Each row was made from one walk, in order. Every step used is in the known rows, and no mark comes twice. Write each row's walk.
In the rows, 128 means zero.
Known rows
disuk > feri: [155 154 107 139 139 114 145  85 117 121 121 117 113  83 122 139 119 106
 135 107 109  90 144 126 124 185 142 123 150 138 149 164 139 140 161 120
 142 126 126]
tofup > rofib > debe > todot: [163 111  60 136 128 116  85  78 180  80 159 174 132 143 143  88  97 109
 140 186 147 186 135 151  94 114 113  99 143 129 144 124 155 167 157  87
 116 125 144]
tofup > rofib > debe > todot > lisi: [164 110  60 153 133 126  92  87 183  81 156 163 145 145 150  78  83 118
 155 179 127 186 153 156  84 118 112 105 139 139 153 131 145 165 182  72
 106 120 141]
feri > disuk > todot > debe: [115  61 122 137 162 164 109 103 155 135 125 153 121  85 138  60 119 111
  96 115 148 101 137 129  67 168  96 185 143 165 157 139 131 149 164  94
 138 125 177]
disuk > feri > debe: [155 124 111 107 130 137 128  53 141 134 131 123 128  81 106 136 123  98
 143  76  76  84 135 123  92 148 153 154 175 163 156 170 122 135 157 121
 127 117 138]
tofup > rofib > debe > feri: [174 110  72 129 130 101 100  74 195  85 115 190 107 139 140 110  76 122
 164 193 145 163 139 153  89  93 137  86 163 126 132 119 144 142 164 118
 102 124 113]
lole > feri > disuk > todot > debe > rofib: [114 126 107 147 165 109  77  90 155 123 106 154  89  57  88  44  90 116
  95 102 138  82 142  96  82 136 118 165 137 141 210 175 160 146 182 128
 112 131 185]
dozuz > bobi: [180 114 113 114 110 165 145 121 165 133 152 114 141 153 150 127 139 140
 107  94 125 124 138  97 123 120 120 143 107 113 151 130 119 120 144  98
 127 105 135]
tofup > rofib > debe: [163 110  85 125 137  96  99 103 192  86 140 180 130 155 137 110 102 118
 150 162 147 189 127 159  83  90 118  87 148 144 129 122 146 147 139  99
  99 127 118]
bobi > lolal: [ 92 127 162 176 106 146 154 142 149 145 122 126 105 154  92 144 115 124
 142 145 124 105 125 149 115 161 150 153 122 168 143 151 111  91 113 116
 128 124 144]
rofib > debe > todot > lisi: [153 110  89 148 126 152 116  89 136 105 125 133 136 155 156  68 106 110
 140 178 130 139 154 137 104 138 110 156 117 134 144 103 137 130 192  80
 114 126 137]
pubu > duzo: [134 100 173 124 152 130 138 130 169 112 129 106 137 118 131 102 118 166
 134 143 157 131 129 119  94 118 156 165 127 112 133 121 146 126 132 142
 136 126 142]
duzo > pubu > dozuz > bobi > lolal > deni: [127  92 206 169  85 138  91 140 125 176 142 119 126 146 123 225 135 147
 117  63 134 106 180  90  46  82 119 221 129 133 148 171 149 123  78 104
 122 121 168]
tobof > duzo: [135 118 101 128 156 106 147 149 161 137  96 102 153 126 134 113 134 144
 139 147 102  83 146 105 107 117 153 153 109 106  94 144 150 146 108 113
 134  81 113]
disuk > todot > debe > rofib > tofup: [161  94 115 164 183 131 108  35 167  91  84 146 122  74  82  99 104 125
  94 166 161 147 141 114 113 196 136 142 140 158 156 149 144 156 183  99
 113 126 156]
tobof > duzo > pubu: [114 116 143 144 137  91 118 152 141 148  93  78 163 137 132 156 146 141
 136 143 104 108 163  94  69 108 135 162 115  95  75 148 168 139  78 116
 148  56 117]
lole > feri > bizos > todot: [128 150  96 138 130 108  83 124 165  99  88 161  85 106  95 103 100 124
  94  74 112  71 161  72 105 100 135 137 131 129 226 141 189 111 123 184
 131 130 142]
feri > bizos > todot > lisi: [141 100  94 140 134 172  91 139 186 102  89 162 121 128 126 119 100 132
 128 106  87  72 192  93  91 133 140 164 136 164 186 123 160 131 144 136
 156 113 131]
dozuz > bobi > lolal: [150 114 144 154  94 179 166 130 178 146 148 113 123 175 121 139 128 138
 117 108 123 104 133 112 113 152 140 163 102 145 160 152 104  91 134  89
 127  99 148]
lisi > todot > debe > feri > disuk: [111  61 108 159 156 123 120 121 134 145  82 118  99 112 114  97  65 125
 137 142 146 102 139  95 128 166  93 146 137 123 130 142 131 112 154 122
 124 148 100]
lole > feri > bizos: [130 158 113 134 127 108  81 121 160 123 100 154  80 109 109  98 100 119
 102  80 120  90 155  88  91  85 113 127 157 122 195 150 171 119 125 158
 111 125 135]
feri > lole: [108 106 110 112 129 132  71 144 131 137 154 144  82 136 157 121 119 148
 127 129 137  93 148  95  98  86 128 128 162 141  93 144 154 105 152 112
 130 131 134]
bobi > lolal > deni: [ 92 116 153 188 114 164 141 139 116 167 142 142  94 150 118 178 117 114
 161 114 107  77 120 141 118 129 152 185 131 158 137 150 136  98 103  72
 128 150 142]
rofib > debe > feri > disuk > todot > lisi: [151  84  94 125 140 156 116  69 166 122  93 180  97 136 169  59  71 113
 143 180 137  76 158 129  67 134 130 175 155 141 152 104 133 119 201 108
 125 118 130]
lole > feri > bizos > todot > debe > rofib > tofup: [140 140  91 143 152  95  67  83 190  78  56 178  81  98  62 104  92 123
  96 114 128  95 170  66 108  86 133 130 150 139 209 146 198 122 157 171
 101 139 133]
duzo > pubu: [104 125 180 149 103 109  93 131 105 143 122 100 144 144 128 182 142 128
 120 124 129 161 150 117  76 120 104 139 139 117 108 137 147 120  93 132
 145  91 133]
duzo > pubu > dozuz: [112 109 204 146 100  93  79 141 114 151 116 122 136 122 111 198 135 147
 111  96 150 139 182 105  54  91 109 176 139 129 128 160 149 140  81 160
 121 120 157]
debe > feri: [147 125 104 130 115 138 127  78 134 126  84 140  90 107 130 126  88 130
 150 177 124  85 145 119 137 139 150 126 152 101 128 119 119 120 169 151
 134 121 116]
tobof > duzo > pubu > dozuz: [123 104 162 145 137  77 106 163 150 153  87  95 157 120 119 170 141 160
 128 120 120  89 189  84  48  86 139 189 116 108  92 168 168 157  68 139
 131  80 138]
pubu > dozuz: [142 105 154 123 127 109 110 144 137 137 121 155 119  98 106 148 120 153
 115  95 156 103 167 112 100  93 139 175 129 146 155 153 129 156 111 164
  99 165 160]
disuk > todot > debe > feri > bizos: [175  75 105 180 160 163 106  45 177 102  56 147  90  69 105  97  86 117
 106 145 145 104 157 115  86 208 127 153 157 152 168 139 134 135 179 120
 128 114 158]
lafi > deni: [116  84 187 132 139 115 102 135 160 156 135 120 128 148 136 110 131  79
 150 148 127  87 126 143 144 133 146 136 157 109 111 155 145 102 124 141
 150 127 116]
bizos > todot > debe: [135  88 109 164 156 122 133 127 144  69  65 122 142 112  76 127 139 127
 119 118 126 123 135 120 139 160 133 133  90 160 154 112 146 110 154 160
 122 151 149]
lole > feri > disuk > todot: [ 99 141 109 128 143 116 103 106 138 136 137 156  95  79 132  45  95 121
  82  74 136  71 131  97  80 131 116 158 139 128 218 161 166 130 150 141
 131 121 169]
tobof > disuk > feri > lole: [138 120  75 131 160 100 101 113 105 139 123 129 101  88 181  89 110 151
 102  91 132  71 159  99  92 149  93 136 151 144 128 163 137 101 158 142
 141 101 169]
debe > rofib: [137 134 114 116 135 128  79  98 148 133 118 148 113  99  90 128 106 129
 145 180 116 110 144 110 139 127 165 148 128 127 133 158 137 169 160 113
 136 128 148]
lolal > bobi: [141 143 123  98 124 171 146  97 112 155 143 164 117 117 182 169 138 120
 155 114 120 118 123  95 156 141 118 130 155 120 146 150 125 146 165  83
 136 132 134]

Which walk is each row?
[119  69 114 120 169 155  92  67 173 127 120 183 116  83 126  63 106 117
  92 155 155 107 148 114  76 150 114 181 167 162 156 141 149 170 180  87
 134 124 164] => feri > disuk > todot > debe > rofib > tofup
[155 101  79 143 117 173  98  89 182 104  56 171  82 108 128 123  62 135
 148 160  86  43 198  93 106 141 160 155 155 132 174 115 145 123 184 158
 156 112 119] => debe > feri > bizos > todot > lisi
[165 132  83 135 134 140 109  83 164 104  93 158  97  79 115 140 107 103
 120  97  91  49 181  94 106 185 157 149 156 156 188 156 175 144 152 141
 173 119 131] => disuk > feri > bizos > todot
[154  80  97 141 149 154  60 106 202  91  55 173 101 102  77 129 116 118
 120 145 109  90 180  85 104 132 139 168 137 167 163 127 169 151 153 140
 140 133 153] => feri > bizos > todot > debe > rofib
[157  70  99 181 164 146 100  52 152 101  77 135  81  72 114  91  86 133
 109 149 157  98 148 111  91 201 131 142 154 153 139 150 136 120 202 114
 123 122 164] => disuk > todot > debe > feri > lole
[166  99  64 123 132 102  68  81 197  89 127 197  85 146 150 106  73 134
 162 195 149 145 149 138  75  75 135  86 184 133 115 127 158 134 175 109
 101 124 114] => tofup > rofib > debe > feri > lole
[150  95 157 137 126  96 117 157 163 157  99  90 164 132 130 169 145 166
 115 105 122  89 192  66  47  84 136 199 108  99 106 169 164 153  78 123
 131  65 142] => tobof > duzo > pubu > dozuz > bobi
[156  94  69 110 129 110  88  78 201 100 127 205 104 139 154  89  77 115
 159 190 144 141 145 150  71  82 124 109 175 130 131 116 145 154 169 109
 111 120 123] => tofup > rofib > debe > feri > disuk
[127  89  94 121 126 170 107  65 147 144 108 174  81  80 160  75  70 123
 123 165 132  42 154 113  95 163 143 172 167 118 162 131 131 145 184 133
 164 110 152] => debe > feri > disuk > todot
[116 141  96 136 117 138  98  70 136 119 136 111 128  94  98  61  92 121
 127  72  78 102 142 103  89  97 122 155 144 134 212 163 130 118 174 134
  92 116 170] => lole > feri > debe > todot > lisi
[129 124  85 170 114 180 116 100 118 117 148 103 149 111 146  78  97 128
 139 154  98 121 170 130 125 178 116 155 115 123 162 136 122 152 196  83
 143 115 156] => debe > todot > lisi
[116  78 124 173 168 102 132 146 122 133  95  91 128 122  94 122  89 128
 128 113 150 153 123 100 141 173  87 128 108 137 126 150 133 107 126 116
 110 151  98] => lisi > todot > debe
[168 109 106 121 125 118 122  73 150 110  79 166  90 153 144 109  98 115
 150 193 150 110 137 134 112 105 139 134 146 116 116  93 135 101 168 140
 107 135 106] => rofib > debe > feri
[162  96 167 142 101 152 141 144 178 154 134 143 114 136 101 156 121 158
 108  80 147  84 174  99  88 112 145 202 110 160 181 173 112 127 116 129
  96 144 175] => pubu > dozuz > bobi > lolal
[131  76 108 176 156 108 130 113 124 132  70 100 105 109  98 121  63 132
 142 145 146 126 135  97 150 180 101 127 125 119 128 144 128 101 152 129
 112 147  91] => lisi > todot > debe > feri
[142 137  92 130 138 115  99  97 122 127 145 132  80  92 143 131 113 121
 133 108 116  63 161 101  99 152 143 122 179 149 119 178 159 119 181 106
 140 127 129] => disuk > feri > lole
[123  85 103  96 103 188  91  50 143 139 155 126 145 113 120  93 126 109
 129 118  84 115 128 117 100 112 130 184 151 142 153 136 114 146 148 113
 133 115 179] => feri > debe > todot
[174  90  86 113 120 140  95  73 182  97  54 195  77 152 139 110  85 110
 137 187 135  75 166 103  99 106 149 152 153 130 147  85 165 107 160 159
 134 129 109] => rofib > debe > feri > bizos > todot
[116 143 124 109 124 105 105  88 144 126 124 128 114 106  88  93 112 122
 119  54  95 105 118 102  92  63 129 140 152 137 192 157 134 102 133 162
  84 125 150] => lole > feri > debe
[119  67 113 130 166 165  85  87 164 138 121 164 114  71 118  57 107 112
 104 143 143  88 145 118  76 167 115 194 145 165 159 155 137 172 180  87
 140 125 186] => feri > disuk > todot > debe > rofib
[148 109  92 127 116 139 106  81 132 106 130 146 122 154 151  78 121 100
 121 185 151 143 133 130 115 130 114 151 119 119 133  98 150 132 159 104
 127 135 148] => rofib > debe > todot
[139  97 100 149 165 113 111  89 166  62  57 155 130 108  61 132 124 131
 119 166 134 128 149  99 150 142 153 133 108 154 151 121 166 132 173 146
 118 151 139] => bizos > todot > debe > rofib > tofup
[139  78  85 159 148 128 102 109 152  69  52 140  92 103  90 122 108 139
 133 152 127  79 156  97 128 148 145 132 125 149 136 115 156  92 191 162
 124 146 144] => bizos > todot > debe > feri > lole
[147  74 106 164 148 126  94  99 153 101  63 130  75 107 106 116 108 134
 148 169 144 109 155 118 105 122 112 124 172 139  83 127 124 101 208 122
  85 144 132] => todot > debe > feri > lole
[154 103  80 126 114 164  90  79 177 105  58 182  71 107 124 130  76 126
 134 165 103  39 180  88 119 136 164 149 159 119 166 108 156 125 158 174
 166 116 125] => debe > feri > bizos > todot
[158 105  99 124 110 161  87  78 175 132  74 173  67 109 135 127  78 124
 143 174 114  63 177 102 105 121 141 144 184 110 137 119 137 133 160 148
 146 110 114] => debe > feri > bizos
[155  83  97 128 150 144  67  86 210  82  53 190 101 119  83 131 111 123
 109 156 125 104 184  82 108 115 137 152 155 162 159 117 178 146 153 138
 134 132 129] => feri > bizos > todot > debe > rofib > tofup
[129  91  90 137 132 184 118  73 153 143 106 163  94  80 161  66  59 131
 136 158 114  40 169 118  84 171 140 176 166 129 172 136 117 140 207 117
 155 101 146] => debe > feri > disuk > todot > lisi
[150 100 126 146 171 107 104  72 170  92  68 148 124 113  66 125 123 126
 134 186 152 173 147 124 128 114 120 123 150 150 105 133 134 147 187 103
  77 148 124] => todot > debe > rofib > tofup
[144  88 101  97 123 138 109  85 160 130  92 187  86 152 164  80  96 107
 146 191 148  86 141 131  85  88 124 161 162 121 120  90 140 114 175 129
 117 131 118] => rofib > debe > feri > disuk
